Each row comes from the steps of one path. Every step used is in the known rows, and no mark comes twice. Write the path behind each row, first mark first.
Known rows
subu, vazov, gida, gatos: +0.82	-1.92	-0.70	-2.86	-0.60	+0.64	+0.77	+1.44	-0.41	+0.10	-0.46	+0.14	+3.00	+2.60	+0.25	-0.77	-0.43	-0.14	+2.87	-0.56	-0.04	-0.84	-1.40	+1.55	+0.60	+0.10
fako, fudo, pesad, bosip, gatos: +2.85	+0.29	-2.26	-0.79	-1.31	+3.06	-1.81	+1.50	-2.79	-3.30	+2.85	+1.58	+1.58	-2.60	-1.98	-0.31	+3.17	+2.36	-0.08	-1.21	+3.28	-0.39	+2.47	+0.44	-2.52	-1.03
pesad, bosip: +0.59	-1.34	-0.43	-1.62	-0.37	+2.02	+0.98	+1.57	-2.46	+1.01	+2.37	+1.46	+0.27	-2.88	-1.57	-0.86	+1.94	+0.82	-0.37	-0.55	+0.65	+0.93	+0.74	-1.59	-0.71	-1.53
bosip, pesad, fudo: +0.21	-0.31	+0.42	+0.80	+2.24	+0.69	+1.12	-2.00	-3.33	-0.54	+2.49	+0.08	-1.68	-1.73	+0.10	+0.12	+0.68	-0.87	-1.00	+0.53	-0.12	-0.08	+1.88	-1.67	-0.69	-3.17
fako, fudo, subu, vazov, gida: +5.59	-3.96	-3.14	-1.65	+0.28	+1.60	-3.63	+3.34	+0.18	-0.79	-1.59	-2.47	+3.31	+0.25	+0.20	+0.32	+0.97	-2.13	+2.38	+1.48	-0.29	-4.44	+0.59	+2.38	+1.91	+0.05
fudo, subu, vazov, gida, gatos, bosip: +0.78	-2.55	+0.90	-3.37	+1.51	+0.22	+0.54	+0.16	-0.10	-1.90	-0.93	-0.47	+3.50	+1.94	+2.01	-0.51	-0.07	-2.47	+2.28	+0.28	-2.48	-1.45	-0.11	+0.99	+4.38	+1.12
fako, fudo, pesad, bosip, gatos, gida, vazov: +1.34	+1.00	-0.51	+0.10	-3.21	+0.91	-2.51	+0.46	-2.61	-1.98	+2.85	+1.58	+2.18	+2.15	+0.03	-2.88	+1.30	+1.75	-1.61	-1.24	+6.62	+0.89	+2.36	+1.27	-0.29	-2.65
bosip, pesad, fudo, subu, vazov, gida, gatos, tenubo: +0.59	-1.70	-3.48	-1.99	+4.00	+0.43	+1.14	-4.59	+1.13	-0.71	-0.18	-1.91	+1.74	+3.17	+3.03	+0.77	-2.26	-1.72	+1.11	+0.95	+2.47	-0.83	+1.01	-0.90	+2.81	-0.45
fako, fudo: +2.43	-2.30	-2.51	+1.38	+0.84	+2.41	-2.40	+3.25	-3.03	-2.18	+0.20	-0.78	-0.51	-0.78	-1.66	-0.81	+2.54	-0.75	-0.09	-0.77	-1.44	-1.10	+0.95	+1.59	-2.82	-1.32
gida, gatos: -0.25	-1.69	-0.97	-0.30	+1.32	+1.37	+1.51	+0.90	-2.35	-1.36	+0.32	+0.81	-0.65	+0.89	-0.08	-1.53	+0.70	-0.85	-0.01	-1.92	-0.41	+1.17	-0.39	-0.28	-1.39	-1.35
gatos, bosip, pesad, fudo: -1.43	+0.38	+3.39	+0.25	+2.93	+0.19	+1.33	-2.93	-3.89	-2.10	+3.27	+0.66	-1.50	-1.53	+0.67	-0.07	+1.07	-1.10	-1.27	+0.80	-3.25	+0.60	+2.38	-1.16	+0.60	-1.58
subu, vazov, gida, gatos, bosip: -0.70	-1.29	+2.01	-3.18	+0.11	+0.10	+1.02	+0.47	-1.29	-1.43	+0.06	+0.69	+2.84	+2.66	+0.79	-0.90	-0.12	-0.30	+2.66	-0.43	-3.05	-0.55	-0.85	+1.96	+2.13	+1.22
subu, vazov, gida: +2.34	-1.92	-0.82	-3.01	-2.45	+0.03	-0.81	+2.73	-1.36	+0.63	-0.36	+0.59	+3.18	+0.21	-0.14	-0.16	+1.21	-0.90	+2.39	+1.34	-0.16	-2.56	-0.69	+0.90	+0.62	-1.00
gida, vazov: +0.53	-0.73	+0.52	+0.05	-2.40	+0.61	+0.61	+2.57	-2.39	-0.02	+0.19	-0.06	+0.19	+1.05	+1.72	-2.18	+1.03	-1.57	-0.82	-0.47	-0.36	+0.17	+0.20	-0.28	-0.39	-2.85
vazov, subu: -0.08	-0.14	-2.31	-0.38	-0.84	+0.53	+0.99	+4.30	-1.56	-0.83	+1.53	+0.52	+1.73	-1.42	+0.03	-1.29	+1.34	-1.63	-0.42	+1.24	-0.44	-0.95	-0.39	-0.93	-2.74	-1.88
gatos, gida, vazov, subu: -1.32	+0.76	-0.35	+0.08	-2.93	-1.40	+0.49	+3.09	-1.03	+0.56	+1.59	+0.23	+2.59	+3.13	+2.22	-3.94	-0.41	-2.29	-1.56	+1.33	+3.15	+0.21	-0.46	-0.13	-0.71	-3.24
vazov, gida, gatos, bosip, pesad, fudo, subu: +0.21	-1.75	+3.49	+0.32	+5.39	-0.01	+2.80	-5.30	-0.95	-3.38	+1.56	-0.66	+1.05	+1.63	+4.27	-0.27	-2.42	-1.87	-1.00	-0.25	-1.30	+0.43	+1.70	-0.45	+5.02	+0.10
tenubo, gatos: +1.09	-2.04	-3.08	-0.88	+0.94	+1.31	-0.23	-0.25	-2.82	-3.05	-0.43	+0.86	-0.70	-0.35	+0.68	-1.04	+3.98	-1.12	-0.27	+0.20	-0.97	+1.36	-0.75	-0.25	-1.52	-2.54
tenubo, gatos, bosip, pesad: -0.45	-0.89	+1.39	-1.32	+2.03	+0.29	+0.74	-4.19	-4.43	-3.82	+2.49	+1.92	-2.07	-0.34	+2.11	-0.44	+3.60	-1.16	-0.59	+0.67	-3.37	+1.85	+0.70	-0.60	+0.12	-1.41
bosip, gatos, tenubo: -1.36	-0.34	-4.57	-0.39	-1.46	+0.66	+0.34	+0.34	-2.72	-0.62	+1.78	+2.97	-0.76	-0.79	-0.50	-0.98	+3.12	-0.82	-1.38	-1.17	+2.27	+0.65	-0.12	-2.10	-3.22	-2.01
pesad, fudo, subu, vazov, gida, gatos: +2.03	-2.29	-1.90	-2.21	+3.33	+0.85	+0.41	-0.14	+1.66	-0.95	-2.12	-2.95	+3.71	+1.95	+1.48	-0.28	-1.61	-1.92	+1.75	+0.61	+0.71	-1.58	+0.43	+0.19	+3.55	-0.67

Which path is each row?
+0.44	+2.71	-1.57	-0.21	-3.75	+0.45	-1.53	+2.65	-0.90	-2.28	+3.95	+1.00	+4.38	+2.42	+0.52	-3.18	+0.53	+1.55	-1.65	+0.13	+6.87	+0.42	+1.61	+1.09	-1.50	-2.30
fako, fudo, pesad, bosip, gatos, gida, vazov, subu
+0.52	-2.26	-0.15	-0.33	+0.48	+1.18	+2.25	+0.41	-1.79	-1.56	-0.08	+1.12	+1.71	+2.40	+1.85	-1.59	-0.98	-0.34	+0.58	-1.61	+0.67	+0.68	-1.58	+1.07	+0.29	-0.07
vazov, gida, gatos
-2.68	+0.14	+3.57	+0.56	+4.62	+0.50	+2.71	-4.13	-3.18	-2.46	+2.75	+0.10	-2.09	+0.85	+1.33	-0.13	-0.57	-0.40	-0.71	-1.40	-3.23	+2.02	+1.97	-0.58	+0.75	-1.06
gida, gatos, bosip, pesad, fudo
-2.33	-0.55	+3.66	-0.59	+2.10	+0.25	+2.38	-3.00	-3.96	-2.31	+3.07	+1.79	-2.28	+0.59	+1.02	-0.66	+0.17	-0.79	-0.15	-1.75	-3.37	+1.50	+0.99	-0.46	+0.37	-0.79
gida, gatos, bosip, pesad
+1.82	-1.44	+2.59	-2.60	+2.58	-0.67	-0.08	-2.86	-0.46	-1.34	+1.15	-1.33	+2.67	-0.42	+2.38	+0.73	-0.39	-2.58	+1.04	+2.81	-1.93	-2.63	+2.29	-0.18	+5.16	-0.44
gatos, bosip, pesad, fudo, subu, vazov, gida
-0.81	-0.81	+3.41	-0.81	+0.37	+0.14	+1.15	-1.97	-4.50	-1.59	+3.56	+2.22	-1.78	-1.74	+0.81	-0.35	+2.06	-1.09	-0.60	+0.35	-3.45	+0.20	+1.57	-1.03	+0.06	-1.51
gatos, bosip, pesad
+0.35	-1.80	+0.86	-2.70	+4.00	+0.25	+0.88	-1.04	+0.72	-2.12	-1.34	-2.23	+3.83	+2.26	+2.12	-0.04	-1.32	-1.89	+1.75	+0.56	-2.19	-1.42	+0.71	+0.67	+4.83	+0.46
pesad, fudo, subu, vazov, gida, gatos, bosip
-1.03	-1.24	+4.61	-0.62	+1.26	+0.23	+2.79	-3.58	-3.39	-2.32	+2.89	+2.30	+0.12	+2.21	+3.19	-0.68	-1.15	-0.10	+0.42	-1.21	-2.11	+1.05	-0.12	+1.02	+1.88	+0.83
vazov, gida, gatos, bosip, pesad
-0.97	-1.78	-3.57	-0.02	+1.22	+1.68	+2.29	-0.80	-1.50	-1.88	-0.62	+0.96	+1.14	+3.66	+2.47	-1.60	-0.80	-0.44	-0.20	-1.89	+2.10	+1.74	-1.80	+0.37	-0.65	+0.26
vazov, gida, gatos, tenubo
+3.16	-0.78	-2.20	-0.27	+0.73	+4.18	-1.61	+2.18	-3.03	-4.11	+1.52	-0.40	+0.84	-2.02	-1.68	-0.52	+2.48	+1.52	-0.01	-0.43	+1.45	-1.09	+2.67	+0.95	-1.85	-0.94
fako, fudo, pesad, bosip
-1.17	+0.86	-2.35	-0.42	-1.26	-1.32	-0.20	+0.82	-0.74	-1.78	+0.61	+0.44	+2.19	+4.56	+3.26	-3.72	+1.46	-2.08	-1.48	+1.57	+2.92	+2.32	-1.35	+0.48	-0.68	-3.40
tenubo, gatos, gida, vazov, subu
-1.16	+0.07	+0.42	+0.28	-4.00	-1.95	-0.40	+0.32	-2.70	+1.48	+2.18	+3.02	+0.58	+2.23	+0.97	-3.53	+1.05	-1.58	-2.16	-1.07	+4.35	+1.06	+0.25	-0.66	-0.17	-4.22
bosip, gatos, gida, vazov
+4.10	-3.58	-2.18	-3.31	-0.77	+0.42	-1.10	+2.15	+0.06	+0.10	-1.23	-0.83	+3.71	-0.78	+1.07	-0.14	+0.95	-2.88	+1.90	+1.97	+0.35	-3.61	+0.20	-0.03	+2.85	-1.07
fudo, subu, vazov, gida
-2.22	-0.98	+1.89	-0.63	+1.96	+0.73	+1.88	+0.01	-3.20	-2.75	+0.76	+0.87	-0.81	+0.82	+0.37	-1.55	+1.26	-1.09	-0.37	-1.91	-3.43	+1.68	+0.16	+0.26	-0.12	-0.29
gida, gatos, bosip
+2.14	-2.20	+0.10	-1.96	+3.21	+0.00	+0.81	-3.43	+0.87	-0.02	+0.23	-1.83	+2.55	+1.89	+2.50	+0.62	-2.66	-1.68	+1.75	+1.01	+1.31	-1.71	+1.31	-0.22	+4.02	-1.08
bosip, pesad, fudo, subu, vazov, gida, gatos
-2.29	+2.10	+0.45	-1.46	-4.63	-1.61	+0.70	+1.91	-0.25	+2.64	+4.92	+3.01	+3.46	+1.35	+0.42	-3.27	-0.07	+0.80	-1.79	+0.10	+5.68	+1.71	+0.09	-1.31	-0.12	-3.02
pesad, bosip, gatos, gida, vazov, subu
+0.11	-2.04	-3.22	-0.07	+1.89	-0.29	-1.02	-1.56	-3.32	-2.26	-0.31	+1.68	-0.77	+1.69	+0.52	-2.90	+3.71	-1.79	-1.19	+0.26	+2.61	+1.95	-0.56	-0.09	-0.78	-3.17
tenubo, gatos, gida
+0.93	-2.47	+2.82	-3.81	+1.61	-0.35	+1.29	-3.05	-0.61	-1.18	+1.27	+0.03	+2.14	+1.63	+2.97	+0.05	-1.17	-2.07	+2.29	+0.60	-2.25	-1.45	+0.98	+0.39	+4.61	+0.78
fudo, subu, vazov, gida, gatos, bosip, pesad
-1.24	+3.34	-0.27	-1.74	-4.46	-0.82	+0.92	+1.38	-1.03	-0.83	+4.25	+3.09	+4.37	+1.44	+1.30	-3.61	+0.12	+1.04	-1.75	+0.62	+7.45	+1.13	+1.24	-1.12	-0.33	-3.31
fudo, pesad, bosip, gatos, gida, vazov, subu
-1.06	+0.10	+1.34	-0.25	+4.52	+0.25	+1.01	-5.03	-3.51	-4.29	+2.22	+0.17	-1.84	+0.09	+2.13	-0.04	+2.84	-0.88	-1.38	+0.96	-3.58	+2.28	+1.61	-0.78	+0.71	-1.86
tenubo, gatos, bosip, pesad, fudo
+1.50	+0.04	-1.17	-1.59	-0.57	+2.78	+1.02	+0.90	-3.03	-2.43	+1.72	+1.47	+0.96	-2.73	-0.71	-0.87	+2.32	+0.96	-0.21	+0.32	+2.54	+0.26	+1.92	-1.36	-0.47	-1.90
fudo, pesad, bosip
-1.19	+0.11	+3.79	-2.49	+2.49	-0.28	+1.65	-3.52	-1.34	-1.34	+1.93	-0.16	+1.67	+2.95	+1.52	+0.48	-1.52	+0.40	+2.21	+0.27	-2.55	-0.04	+0.93	+1.11	+3.01	+0.41
subu, vazov, gida, gatos, bosip, pesad, fudo
-1.41	-0.18	+4.43	+0.53	+3.67	+0.25	+3.27	-4.73	-2.36	-2.79	+2.41	+0.57	+0.57	+2.69	+2.94	-0.58	-2.17	-0.12	-0.26	-0.90	-1.89	+1.66	+0.65	+0.82	+2.56	+0.39
vazov, gida, gatos, bosip, pesad, fudo
